Known rows, with every step that occurs:
S > X > C > M > F > A: [ 19   8 -23 -35   1   3  15  -9 -27  66  15  -5  -1 -10 -23  -3  -6 -22
  -9  19  14   8   9  14  26  -7 -28  -8   7  10  -4 -19  -7  -3 -30]
V > H > Q: [-11  -1  14   6 -23  16   5   4 -15  32  18 -17 -10  -8  21  10   2  16
  33  11 -26  -6  16   9   1  39 -19  -1   8 -12  28   6  -2 -25  22]
J > U > A > F > M > C > X: [-12  11 -28 -34  -6 -13   6  -7 -14 -10   4   4  41   1 -27  -3 -12  16
 -85   9  44  12   7  27   2  15  25 -15   4   4  -2   3 -11 -13   3]
C > M: [  9  13 -17  -4   7  16  -4 -18  -4  43  10  -8  11  -8  -1   1   4  -8
   1   5  -4  -8  -3   1   3   1 -11   4  -6   9   2 -16   4  11  -8]
V > H > Q > M > F > A > U: [-21  10   9   9   1  27  19   9 -21  15  37 -21  -5 -14  14  11 -12  16
 -18  17 -27  13   8  15  -4  31  -9  -3   9  -9   7   9 -12  -3  17]
A > U: [ -5  15  -2  -4  -7   0   8   8  -7 -16   5   3  -4   0   1  -1 -35  -3
 -73   1  15   4 -10  -2 -14  -5  17  -3   0   7  -6   0 -10  14  19]
J > U > A > F > M > Q: [-28   0 -31 -24  12   5   8 -14  -7 -62   2  -7  29 -11 -23  -4 -21  18
 -86   4  27  27   0   8 -12  -2  18 -11   2   2  12   4  -6  29  15]
B > U > A > F: [-25  -4  -3  -5  28   2  -6  -8  -6 -21   7 -10  39  -3 -22  -6 -12  23
 -38   1  32  15   5   2   3 -25  16  -6  -3   3 -19   8 -21  20  15]
V > H > Q > M: [-14   7  19   7  -3  29  12   6 -15  39  22 -19   0   0  19   8   6  12
  28  11 -31   2  16  17  -1  43  -8   3   9 -14  25   4  -2  -4  18]
Q > D > G: [  5  -8 -18  -3  12  20  -6  17  -3 -14   3 -11  11  -9  13 -13  15 -40
 -47  -4   2 -30  21   1 -10 -23 -10  -7  -1 -16 -27  12 -12   7 -16]
U > J: [-11   6 -24  24  42  -7   1 -16   4 -15   6 -15  11   2  -2   5  30 -10
  10  -3  10   7   7  -6  14 -13   8  -4  -5  11 -10  10  -4 -27 -18]
S > X > C: [ 18   3  -2 -35 -13  -4  15   5 -22  52  -6   4  -7   8 -19  -8 -12 -22
   0   9  18   4  14  13  20   2 -12  -4  11   0  11 -14  -4   0 -11]
S > X > C > M > Q > H: [ 19   2 -16 -54  -6  18  14  -8 -29  81   3  -7  -4 -15 -24  -7   0 -21
 -15  15   3   1  14  11  10  -4 -34  -4   9   3  14 -27  -1  15 -10]
F > A > U: [  0  11   7 -14  24   6   7  -3  -6 -51  26  -4 -18  -7 -10   4 -30  -3
 -44   3  29  -1  -3  -1 -23 -17  17  -6   0   1  -8  15 -12 -22  10]
S > X > C > M > Q: [ 13   7 -26 -30 -15  13  16 -10 -27  68   0  -9  -3  -8 -21  -7 -17 -24
  -5  13   4   5   8  10  16   0 -29  -3  10   8  18 -31  -3  18 -18]
A > F: [ -3  10 -15  -8  14  20   1   8  -9  -7 -18  -7   7  -9  -9   0 -12  19
 -40  10   3  10 -14   1   8  -8   8  -9   7   0 -11   6   3   5  17]
A > U > J: [-13  19 -23  16  25  -6   9  -6  -5 -30  10  -8   5   1   0   3 -11 -11
 -65  -1  23   9  -4  -7  -2 -17  24  -6  -5  16 -15   8 -13  -8   4]
U > A > F > M > Q > H: [-15  10   2 -57  43  29   5 -11  -5 -25  -3 -11  20 -20 -29   6   9  20
 -42  10   2   7  -4  15 -12 -16  35 -12   5  11 -10   1  -4   8  -2]
B > U > A > F > N: [-16  -6  -8 -10  34  11 -11  -6  -4 -24  16  -5  37   1 -19  -5  -5  24
 -47   3  35  21  13   5   2 -32  21 -12  -4  12 -15   5 -24  16  28]
H > Q: [-17   3   7  -3 -43  22   9  -3  -4 -11  13  -8  -4 -20  -2   0  16  -5
  55   1  -9  14   6  -7 -14  11  26   1   6  -5  32  -9   1  -8  17]
M > F > A: [-11  -7 -22   6  13  -6   5  -2  -5 -19  23  -4  -2 -26  -6   6   3   9
 -27  11  -8  16  -6  -1   8 -16 -18  -8   1   6 -32   6 -10  -9 -22]
G > D > Q: [-18 -13  46  23  12   4  28 -21  19  51  -9 -10 -16   4   0  -9  23  -6
 -37   2 -20   6  10 -12 -14  15  14  -1  -2  -3  21   3  -2  14 -11]
M > Q: [-22 -10 -24   9  -5  15   6  -6  -5 -26  -1 -13  -8 -23  -2  -1 -14   3
 -11  -1 -22  11  -9 -10 -11  -9 -20  -2   6   5  14 -13  -1  27   1]
X > S: [ -5   2   5  -8   2   0  -6  23 -17 -20  -8  -1 -17  14  21   3   5 -22
 -15   1   1 -17   1   1   8  12 -32  -6   1   2  -3  12  -6  11 -13]
N > F > M > Q: [ -9   2  12   8 -19  49  18 -24   2 -38  11 -17  -3   3 -12  12  -3 -10
 -30  10 -13  39   2  10   4  19  37 -12   0  16  12 -17  -4  70 -23]
N > F > A > U > J: [  0   7   4  19  23   7  24 -21   0 -38  37 -20  -4  -3 -18  13   8  -6
 -47  11  23  32   0  -6  -2 -20  38 -19  -2  19 -18   5 -20   5  -8]
V > H > Q > M > F > N: [-13   2  -1  10  -1  32   8  12 -15  41  32 -15   2  -8  22   9  16  18
   3  17 -40  18  19  20   8  35 -14  -5   8  -2  15  -2  -7   4  22]
W > N > F > A: [  3   8   4  18  19   3  33   0   7 -11  20  -1  -1  10 -27  -5 -10  24
 -13  13  32  25  13  -2  15 -22  14 -28  -4  18  -1 -13  -3  29  10]
N > F > M > C: [  3   3  29  -6 -44  15  13 -14  -5 -17  10   5  -3  25 -11  13  10  -6
 -37  13  -4  28  11  28  20  28  54 -14   2  19  -3 -15 -11  22 -36]
Q > H > V: [ 17 -14  27 -62  26   9 -15  -3  -3  27   0   3   5 -20   3  10  25  11
 -36   8  14   0  20   5  -4   0 -15  -1  -6 -15 -25   0   1  -9  14]
W > N > F: [  0   8   0  25  -1   0  32   6   7  13   6   4   6  15 -18  -8 -10  24
 -24  11  21  27  10  -4  22 -13  12 -25  -4  20   0 -22  -1  50  15]
D > Q > M: [-26   6  42   1  19  16  23  -7   7   8   8  -8  -2   9  -8 -10  23   0
 -17   0 -21  46   3   2 -16  16  12   5  -8 -17  10  -9  -2  58  -2]
X > C: [  0  -5  29 -16 -33 -18   1  21 -14  -4 -11  16 -21  10  -8 -18   1 -12
  -3   7   3   1  11   8  17   9 -12   2  15   4   2 -11  -7   0  -8]
W > N > F > M: [  2  19  15  13  -2  27  29  -2   9 -17   5   2   6  28 -18  -3 -17  14
 -27  12  24  30  17  11  26   6  37 -23  -8  22   7 -17   4  65   2]
H > Q > D: [ -8   6 -12   0 -27  26   6   6  -9 -19  14 -17 -14 -25  -3  -8  31 -33
  23   2  -9  -6  21  -3 -21  -8  19  -1  -3 -22  33   1  -5 -15   8]

Rows:
[  5  22  12 -31 -31  21  -6   6 -22  -5  -4   9   1  30   3  11  -4 -27
 -24   9  12 -20  14  43  21  51  16  -6   2  11  -1   1  -7 -15 -45]
F > M > C > X > S
[-21  -5  52  24  30  17  35 -19  17  54  -6 -14  -5  13  -4 -12  24  -8
 -42   3 -26  15   9  -2 -15  20  25   3  -1  -7  19   0  -1  40 -14]
G > D > Q > M
[-13   7  -9   7  38  15  15   4  -6  -7  22  -8  14  -8  -9   1   7   2
 -24   8 -17  28  -6  12   3  -6   0   0   2   1 -28   3  -6  31 -21]
Q > M > F > A
[-12 -10  51 -36   8   8  10  -6   7  20  11  -3 -15 -14  -8  -7  42  11
 -29   4 -13  29  13  -4 -25   8  -6  -1 -12 -21   3  -2   0  21  13]
D > Q > H
[-13  -5  -6  -5 -35  41   4   9  -6 -21  16 -18   4 -28   8 -11  28 -35
  17  -2  -7  -9  24  -6 -21  -9  18  -5   5 -17  11   2  -7  -4   5]
H > Q > D > G
[-21  -4 -21 -46  20  11   6 -11  -9 -48   5  -6  27 -18 -26  -3  -6  23
 -95   6  27  21   7  10 -19  -5  13 -12   1  -6   6   8  -4  25  23]
J > U > A > F > M > Q > H
[ -21    2  -42  -24   23    7    7   -8  -10  -66    3  -12   22  -13
  -24  -10  -12   -1 -103    4   27   14   10   10  -17  -16   13  -13
   -4  -10   12   11  -10   25   10]
J > U > A > F > M > Q > D
[ -6  15  -9   2  50  -2   8 -14  -4 -60  30 -14 -11  -6 -12   7 -10  -9
 -35   2  34   3   1  -4 -14 -28  21  -9  -4   9 -14  21 -14 -41  -3]
F > A > U > J
[  4   8 -14 -16 -42 -25  -2  24 -30  50  -4  11   1  10   6   5  13 -13
 -21  10   8 -25   4  24  21  28 -27 -11  10   9 -15  -6 -16 -47 -30]
M > C > X > S
[  0  18  -8  -6  -7   0  12  12 -17  57   5   7  26  13 -12  -2  12  -6
 -15   7  -3   1   4  32  10  25   9   0  10   2 -13 -16  -7  -4 -23]
Q > M > C > X
[-19  17   5 -10 -50  23  15  18 -27  24  14  -5   8  -3   0  -1  27 -19
  34   7 -13   7   9  19  -1  37  17  -1  14  -2  21 -15  -8  -6  -7]
H > Q > M > C > X > S
[ -9  13   7   2 -28  18  14  11 -25  76  23 -14   8   1  14   9   9  11
  22  16 -26  -7  18  30   8  57 -14   0  14 -11  19  -5  -8 -27   7]
V > H > Q > M > C > X
[-16   7 -15  14  20  12  14  10  -6  15   8  -3  23  -4  -2  -2   9   4
 -33   7 -27  31  -7  11  11   3  -1   3   3   4 -25  -7  -4  53 -17]
Q > M > F
[-18   8  -4 -22   4  13  -6 -10 -15  -5   9  -4  47   9 -27  -1 -15  15
 -46   7  41   7  13  26  14   2  31  -9  -2  10 -19   5 -25   5  -7]
B > U > A > F > M > C > X
[ -4  18   2 -30 -13  30  -4   5 -17 -33 -20   6   0  15 -10   7 -16  11
 -57  15   3  10  -3  30  20  21  41 -11   8   9  -8   5   0 -11 -13]
A > F > M > C
[  6   4  14   6   2  12  23 -13  -2 -29  33 -12 -10  -5 -19  11  -8   0
 -53  12  19  30  -3  -2 -11 -13  33 -17   1  12 -14   0 -17  18  -1]
N > F > A > U
[  9  13  17  -4 -42  24  15 -14  -7  15  14  -1  10  18 -15  14  10 -10
 -29  16   6  22  10  32  23  38  48 -15   2  20  -6 -15 -10  20 -38]
N > F > M > C > X
[-21  17 -25  16  56  13  19  -1  -7 -23  28 -14  18  -7 -10   3   5  -3
 -56   7  -4  33  -6   8   4 -16  13  -4  -1  10 -36   7 -13  25 -20]
Q > M > F > A > U > J
[-18   1 -18 -36  -8 -20   3  -6 -12 -41   1  11  29   7 -23  -3 -10  20
 -90   7  35  19   6  22   1   6  30 -13   4   2   0   6 -13 -11   4]
J > U > A > F > M > C
[  8  14  21  -9 -41  24  12  -3 -17   5   9  -2   2  26  -3  16  13 -23
 -39  16   6  14  10  31  25  43  32 -17   2  21  -7 -11 -14  25 -46]
N > F > M > C > X > S
[-11  19   5 -40  39  17   4 -10  -2 -25  -5  -6  25  -1 -24   6   2  15
 -26   7  14   5  -5  19   1 -11  51 -10   3  15 -10   4  -6   2 -11]
U > A > F > M
[ 11  18 -37 -24  17   0  21 -12 -30  51  20 -11   1  -8 -24  -2  -9 -28
 -40  17  26  13   7  11  25 -16 -14 -11   5  19 -13 -13 -15  -9 -30]
S > X > C > M > F > A > U > J
[ -1   6  17 -17  12  40  24  -9   5 -15   3  -3   6   5 -18   2 -13  23
 -55  17  23  37  23   9  18   2  18 -24  -8  17   0 -24   3  74   9]
W > N > F > M > Q > H > V
[ -8  12  -3 -38  19  69  -1  -3 -12 -43 -15 -15  -1 -14 -15   6 -16  11
 -62  14  -8  15  -4  14  -3   8  22  -8   4   2   2   5   9  32  10]
A > F > M > Q > H
[ -7   3  15 -38   6  58  -3 -14  -3 -48   2  -9  -9  -8  -8   8  -6  -8
 -26   5 -13   6  12  17 -13  18  16   0  -3   0  13   0   7  35 -10]
F > M > Q > H
[ -7  -4   5   7 -13  63  14 -14   0 -48  13 -23   5  -2  -5   5   4 -29
 -56   7 -12  25  13  10   0   7  33 -15  -1  10  -7  -9 -10  73 -32]
N > F > M > Q > D > G
[  1  29  -5 -34 -12  37  -5  16 -29 -11 -22   0   5  16  -4  10 -15  -5
 -59  17  11  -5  -3  35  25  35  18 -14   8  10 -12   8  -2  -8 -20]
A > F > M > C > X > S
[  3  -2 -20 -32  14  31  -7 -25  -9  40   9 -16   7 -39  -3   6   8   1
 -35  10 -12   2   2  -3  -9  -6 -37   1  -5   4  -4 -27   4  27  -1]
C > M > Q > H > V
[-10  19 -25 -16  20  65  -1   0 -14 -63 -17 -21  -8  -9 -12   0 -21 -11
 -69  12  -7   8  -2  16   1  -6  22  -9   0  -3   7   9   4  33  -4]
A > F > M > Q > D
[ -9  25  -4 -49  22   6   1   6 -21   1  -8  -2  26   6 -19   9   7   3
 -39  13  20 -13  -3  31  14   8  30 -17   8  20 -18   3 -15 -20 -30]
U > A > F > M > C > X > S
[-33   2  28  37  57  10  41 -24  13  25  13 -22  -4   0  -8  -6  25 -11
 -82   8 -15  31   6  -8 -12   0  29  -5  -4   7  -6  10 -13  26 -26]
G > D > Q > M > F > A > U > J
[  8  -6  17   9   8  11  18 -17   2 -19  29 -14  -7  -5 -19  11  15   2
  -6  11   9  26   3  -1  -2 -10  22 -15   0   7  -9  -1 -11   9 -11]
N > F > A
[  6   7 -19 -10 -43 -23   2   8 -19  61   1  13  13   2  -8   1   8   0
 -16  10   8 -17   4  23  16  20  -8  -7   9   9 -12 -15 -12 -51 -23]
M > C > X
[ -1  -8 -36   6   2   4  -4   9  -2   8  19   7   6 -16   7   4  17  12
 -48  11 -17  27   3   4  14 -16 -13 -14  -2  24 -23  -9  -9  12   3]
M > F > N
[ -8  -7   4   6 -16  29   1  14 -16  25  21 -25  -4 -13  30   2  13 -11
   3   8 -25 -24  30  10  -5  25 -25  -6   6 -21  11  13 -10 -21  12]
V > H > Q > D > G
[-23  -6 -15  36  25   3 -10 -18   1 -35  16 -16  27  12  -4  -3   5  -5
 -10  -7  32  17  21  -5  16 -14   1   0 -12   3 -13  17 -18   7  -2]
B > U > J
[  6   8  28   0 -16  39  14 -20   4 -25  12  -9   2  17  -9  13   4 -12
 -21  10   2  32   7  17  12  23  51 -11  -4  15   2  -7  -3  52 -24]
N > F > M
[ -3   2  -1   6 -11  18   3  11 -16  26  19 -23 -19 -11  20   3  14  -9
   7  12 -24 -21  28  11  -4  24 -25  -3   1 -25  28  15  -7 -31  15]
V > H > Q > D
[-19   5 -36  17  28 -11   9  -5  -8 -39  29 -11   0 -25  -6   8  -3   3
 -64  10   6  24 -10  -6   6 -26  -4 -13  -3  17 -42  12 -18 -15 -21]
M > F > A > U > J
[-27  14  -6  21  22  24  19   0 -19   7  40 -29   1 -13  13  13   4   9
 -12  15 -21  16  12  12   3  25  -5  -5   6  -3   0  13 -14 -18   7]
V > H > Q > M > F > A > U > J
[  9   8 -47   2   6  17  -6 -10  -6  49  25  -2  15 -20   4   4  19   1
 -38  14 -17  14  -1   5  16 -10 -22  -8  -7  28 -16 -23  -4  22  -7]
C > M > F > N
[-16   2  41  18   9   6  35 -14   6  91  -4  -8   4  13  -9 -11  28 -10
 -47   8 -20   7  12   9  -6  32  20  -1   4  -2  11  -8  -7  13 -24]
G > D > Q > M > C > X
[ 14   0 -33 -33  -7  25  12  -3 -29  60   1 -14   3 -12 -12 -15  -9 -45
 -32  10   6 -10  20  10  11 -13 -34  -9  10   2   1 -24  -9  24 -25]
S > X > C > M > Q > D > G
[ -1  15 -36   0  12  11   5 -16 -12  20  31 -10   7 -28  -6   6 -10  -1
 -56  14   0   7 -14   0   3 -13 -17  -5  -5  17 -26 -11 -10  13 -17]
C > M > F > A > U
[-21   3   5  14 -10  25  15   9 -18  41  24 -19   4 -10  20   8   8  16
  13  15 -41  13  11  16   9  41 -19   0  10 -10  11   0  -4   8  11]
V > H > Q > M > F
[  0  -5  29 -25  -5  54   9 -25   0 -29  10 -16   0  -9  -9  18   7  -2
 -50  14  -3  41  13  13   3  19  30 -12  -5   9  -3 -16  -4  65 -17]
N > F > M > Q > H > V
